Each row comes from the steps of one path. Every step used is in the known rows, and no mark comes twice. Write the path behind each row, first mark first.
Known rows
nomuv, dupus, tesifi, tupu, sobop, sogip: [ 41  19   2  23   7 -12  23 -58  -5  -9  -2  26  23  61 -20  32  23 -39
   0 -12  -9 -22 -12   3]
motipe, dupus: [ -5 -35  35  -3   5  27 -30  37   5  26  18  -5 -20 -13  -1  -8  -2 -14
   8  20  29  -6  38  -1]
sobop, sogip, pinu, dupus, tesifi, tupu: [ 38  -3 -52  -3 -13 -49  20 -40 -27 -64  -3  55  11 -13   2   9  28  -2
 -14 -21   8  22 -41 -24]
nomuv, dupus, sobop, sogip, pinu: [-39 -13  15 -15  -8 -72  40 -56  24 -15 -31 -37  -8  14  -7  15 -20 -11
 -16 -41 -15  23 -32  15]
bipe, dupus, sobop: [-27 -16  39   9  11  -1  -8  52  21  25  13 -38  15 -22 -13 -24 -36   4
  -9  -6   9  -9 -20  28]
motipe, dupus, tesifi, sogip, pinu: [ 20  -9 -17 -35  -3  13 -17  11  -5  -9  -4  30 -44 -34  15  33  24   3
  19 -10   6  26  47 -27]
tesifi, dupus, sobop, sogip, nomuv: [-23   9  11  -9  -7 -34  12   1 -19  30  11 -53 -11   1  13 -14   0  25
 -33 -10 -47 -12   1  13]
motipe, dupus, sobop, sogip, pinu: [-11 -45  24 -24 -10 -47 -13 -35  10   8  -2 -51 -15 -13  -5 -14   9 -24
  -2 -18  13  21   1   8]
pinu, dupus, tesifi: [ 23  -1 -26   4  -2  29 -10  45 -15 -38  18  47 -16 -31 -22  14  14  13
   5   8  -8  11  10 -12]
bipe, dupus, tesifi, sogip: [  2  27 -12  -2  22  23  -1  65 -14   5  -1  31  -5 -34   5  47   6  20
  12   4  -1  -1   9  -7]
bipe, dupus, tesifi, tupu: [ 23   8   0  11  15  18   1  61  -4  -1  12  29  23 -19   0 -10 -13 -14
 -11  10  19 -17 -33  -8]
motipe, dupus, sobop, sogip, bipe: [  7 -35  22  -4 -27   4 -29 -16  21  15  -9 -65  12  10  -9 -29  -4 -33
   7  33  -9  17  -7   5]
sogip, bipe, dupus, tesifi: [ 12  10   7  -1  -7  39  -7  68   9  -4 -20   1  -4 -30  -4 -14 -17  -9
   9  30   7  20 -30   1]
tesifi, sogip: [-26  14  -3   2  12   7  13  12   3  19  -1  21 -16 -11  23  30   1  40
   3  -5   4  -8  35 -11]
bipe, dupus, tesifi: [  5  11  11  -2  16  25  -4  82 -11   3   9  13  -8 -36 -13  14   0  -7
   1   9  15   2 -10   0]
motipe, dupus, tesifi, tupu: [ 45 -21   1  -7  -2  41 -27  39   4   1  28  28   4  -7  -8 -16   6 -39
  -2  30  13 -13  21 -30]
tesifi, dupus, sobop, sogip: [-13  -5  38 -23   1 -25   2  13   6  20  18 -51  10  -4   0 -15  -4  22
 -17   0 -27  -7  10   8]
tupu, sobop, dupus: [-36  -9  26 -12  17  36 -18 -25   6  22  13 -17  -4  20   3 -35 -14  13
  29  -1  45 -16  37  29]
pinu, dupus, sobop, sogip: [ -7 -19 -10  15  -8 -33  -3 -19  -4 -20  15 -13  20  -2 -24   3   6  14
  -8  -8 -18   6 -19  11]
dupus, tesifi, tupu: [ 24  11 -17   0   2  21  10  28   1  -8  17  36   8  -5   2 -17   5  -8
 -17  16   5 -11   1 -33]
sobop, sogip, bipe, dupus, tesifi: [ 11  21  -3  -2  -5   4   3  34 -16  -5 -30 -11  11 -15  -5  12   9 -19
   5  30   7  26 -44  -1]
tesifi, dupus, sobop, sogip, bipe: [ -6  -4  35 -17 -21  -9   2  -1  20  16 -11 -62  19   4  11 -43 -19  23
 -10  23 -33  12 -12   7]
nomuv, dupus: [-35  -5  25   6  10   3  29  19  21   7 -10  18 -20  13  -2  16 -31   1
  -7  -7   2  -6   4   6]
sogip, bipe, dupus, tesifi, tupu, sobop: [ 53  13  17  29  -7  34 -15   5   9   4  -9   2  38  17   3 -38 -11 -23
  19  15  15  -9 -35  13]
sobop, sogip, pinu: [-32   1   4 -17   2 -62  29 -37 -14   0 -26 -11 -24 -15  20  14  19   6
 -11 -27  36  20  -7   2]
dupus, sobop: [-27 -15  21   0  -3   1  -2  22  27  16  14 -33  -4 -10  -7 -27 -21  10
 -14   0  -6 -10  13   3]
sogip, motipe, dupus: [-34 -35  34   9   4  12 -48  35  12  38  -8 -16 -39 -22  13 -17  11 -13
 -16  21  15   0  32 -12]
sogip, pinu: [-35 -11  15 -19   6 -30  18  -3   7   3 -15   2 -37 -29  23 -13  -6  19
  -9 -29  35  16   5   4]
tupu, sobop, dupus, tesifi, sogip: [ -2  25 -25 -21  15  55 -20 -17  -6   0  13  20  -6  13  -1  15  12  24
  47   3   8  -9  58   0]

Which path is each row?
[ 23  17 -48   4   2  27  -6  30 -16 -36  11  69 -12 -27  -4  47  18  37
  14   3 -24   8  27 -27]	pinu, dupus, tesifi, sogip
[ 44  10  17  27  16  23 -11  20  -3  14  16  15  31   4 -10 -13   4 -21
  12  -5  27 -32 -15  20]	bipe, dupus, tesifi, tupu, sobop
[ -3 -35  29  -4  -3 -13 -28  -1   8  22  19 -53   7   1 -20  -3   7 -29
  -2  13  -2  -1  12   4]	motipe, dupus, sobop, sogip
[-15  -1  15  11  -7  14  -5  21  31  15 -23 -37  26 -11  15 -14 -48  25
  13   9 -18   6 -22  15]	tesifi, sogip, bipe, dupus, sobop
[ -2   9   2  -5   4  24  20  41  15 -16  -6  32 -24   1 -20  31  -9 -16
  -6   1 -16   8  11 -15]	nomuv, dupus, tesifi
[  29  -16   -9   22    0  -63    9 -106  -20  -28   -7   24   23   20
   14   -8   25    8    5  -45   32   -4  -29   24]	tesifi, tupu, sobop, sogip, pinu, dupus
[ -9  16 -26 -43   9  20 -10 -52  -5 -17 -11  18 -22  -3  17   9  11  28
  43 -27  19  17  49  -1]	tupu, sobop, dupus, tesifi, sogip, pinu
[ 46  23  -8  18   6  -5   3 -50 -19   5  13   9  26  33  -8   8  45 -24
   6  -1   9 -21   0  -4]	dupus, tesifi, tupu, sobop, sogip
[-32  13 -47 -60   4  16   4  -8  -4 -32 -13  30 -30 -24  25   9  -8  33
  23 -12  18  30  33 -25]	sobop, dupus, tesifi, sogip, pinu
[ 19 -13 -13   8  -4  -6 -31  -1  -8   9  -3   6  -4   0   8   0  41 -47
 -24  31  -5   1   6 -42]	sobop, sogip, motipe, dupus, tesifi, tupu
[-22  -4  16   7 -26 -18  24 -38  37  -6 -38 -48  17  41 -12  -4 -33 -17
  -5  12 -36  20 -36  10]	nomuv, dupus, sobop, sogip, bipe
[  4  22  -4  45   2 -43  35 -90 -24  16 -12  -1   9  73  12  20   4 -21
 -16 -33 -10 -37 -28  25]	tesifi, tupu, sobop, sogip, nomuv, dupus
[-24  23 -42 -43  12  53  -8  21  -8 -12  11  30 -10 -12   7  14  -7  28
  24  16  -1   7  46 -27]	sobop, dupus, tesifi, sogip
[ 26 -17   9 -15  -2  50 -34  59  -1   4  23  12 -26 -27 -19   6  15 -29
  12  24  11   6  43 -20]	motipe, dupus, tesifi
[-28  -5  15   2  -2 -31   8 -13   7  16   8 -45   9   5  -9   0   6  -2
 -15   0  -6  -1  -4   7]	dupus, sobop, sogip
[ 11  34 -48  13  -8 -27  40 -29 -26 -17 -12  31  -1  42   2  36   7 -34
 -38  -8 -34 -12 -38 -18]	sobop, sogip, nomuv, dupus, tesifi, tupu
[-14 -15  48 -21   1  11  -8  47  25  27  25 -38  -1 -14   3 -43 -30  33
 -15   5 -27 -11  24   8]	tesifi, dupus, sobop
[  3 -17 -14  15 -32 -18  -3 -29  11 -27 -13 -28  26   7 -14 -24  -9   9
  -2  17 -27  23 -39   8]	pinu, dupus, sobop, sogip, bipe
[ 16   9  16  30   8 -26   8 -69  -9  25  10   1  30  44   9  -2  27  -9
   2 -12  26 -32  -3  14]	tesifi, tupu, sobop, sogip
[-16   0 -39  26 -14 -46   2 -30 -32 -15  10 -20  -3   2 -12   5   3  14
 -26 -17 -37  -4 -26  16]	pinu, dupus, sobop, sogip, nomuv
[ 42  -5 -36  14  -4  21  -2  24 -10 -41  25  68  19 -11  -8 -13   3   6
  -8  10  -4  -9 -15 -25]	pinu, dupus, tesifi, tupu
[-33 -14  25  -6   7 -68  13 -16   2   5 -16 -52   7 -24   0  -3 -11  -2
  -9 -34  20  19 -49  32]	bipe, dupus, sobop, sogip, pinu
[-38  10  -5  16   1  -8  31   6  -8  11 -13   9 -40  18  11  20 -27   3
 -25 -19 -16 -12  -5  10]	sogip, nomuv, dupus
[-17  12   7  12   2  17   2  31  10  17 -33   0   9 -13  30   7 -27  29
  20  12   7   6 -16   9]	tesifi, sogip, bipe, dupus
[  8  27 -28 -22  -8  73 -23 -34   8  -8 -15   4   0  21  11 -14  -8  20
  53  23  -1  13  41  -3]	tupu, sobop, dupus, tesifi, sogip, bipe
[ 14  -5  27  28   8   5  -1 -36   8  28  18   9  19  32  12 -32   4   4
   2 -12  30 -36  14  16]	tesifi, tupu, sobop
[ 63   3 -18  31  -1  22 -17 -15  -9 -29  30  52  25  10 -17 -12  20   2
  11  -6   3 -23   0   4]	pinu, dupus, tesifi, tupu, sobop
[-10  35 -38   5  -6 -22  41  -5 -36 -12 -17  12 -37  21  -9  57  17 -21
 -26 -10 -38   6 -13  -5]	sobop, sogip, nomuv, dupus, tesifi
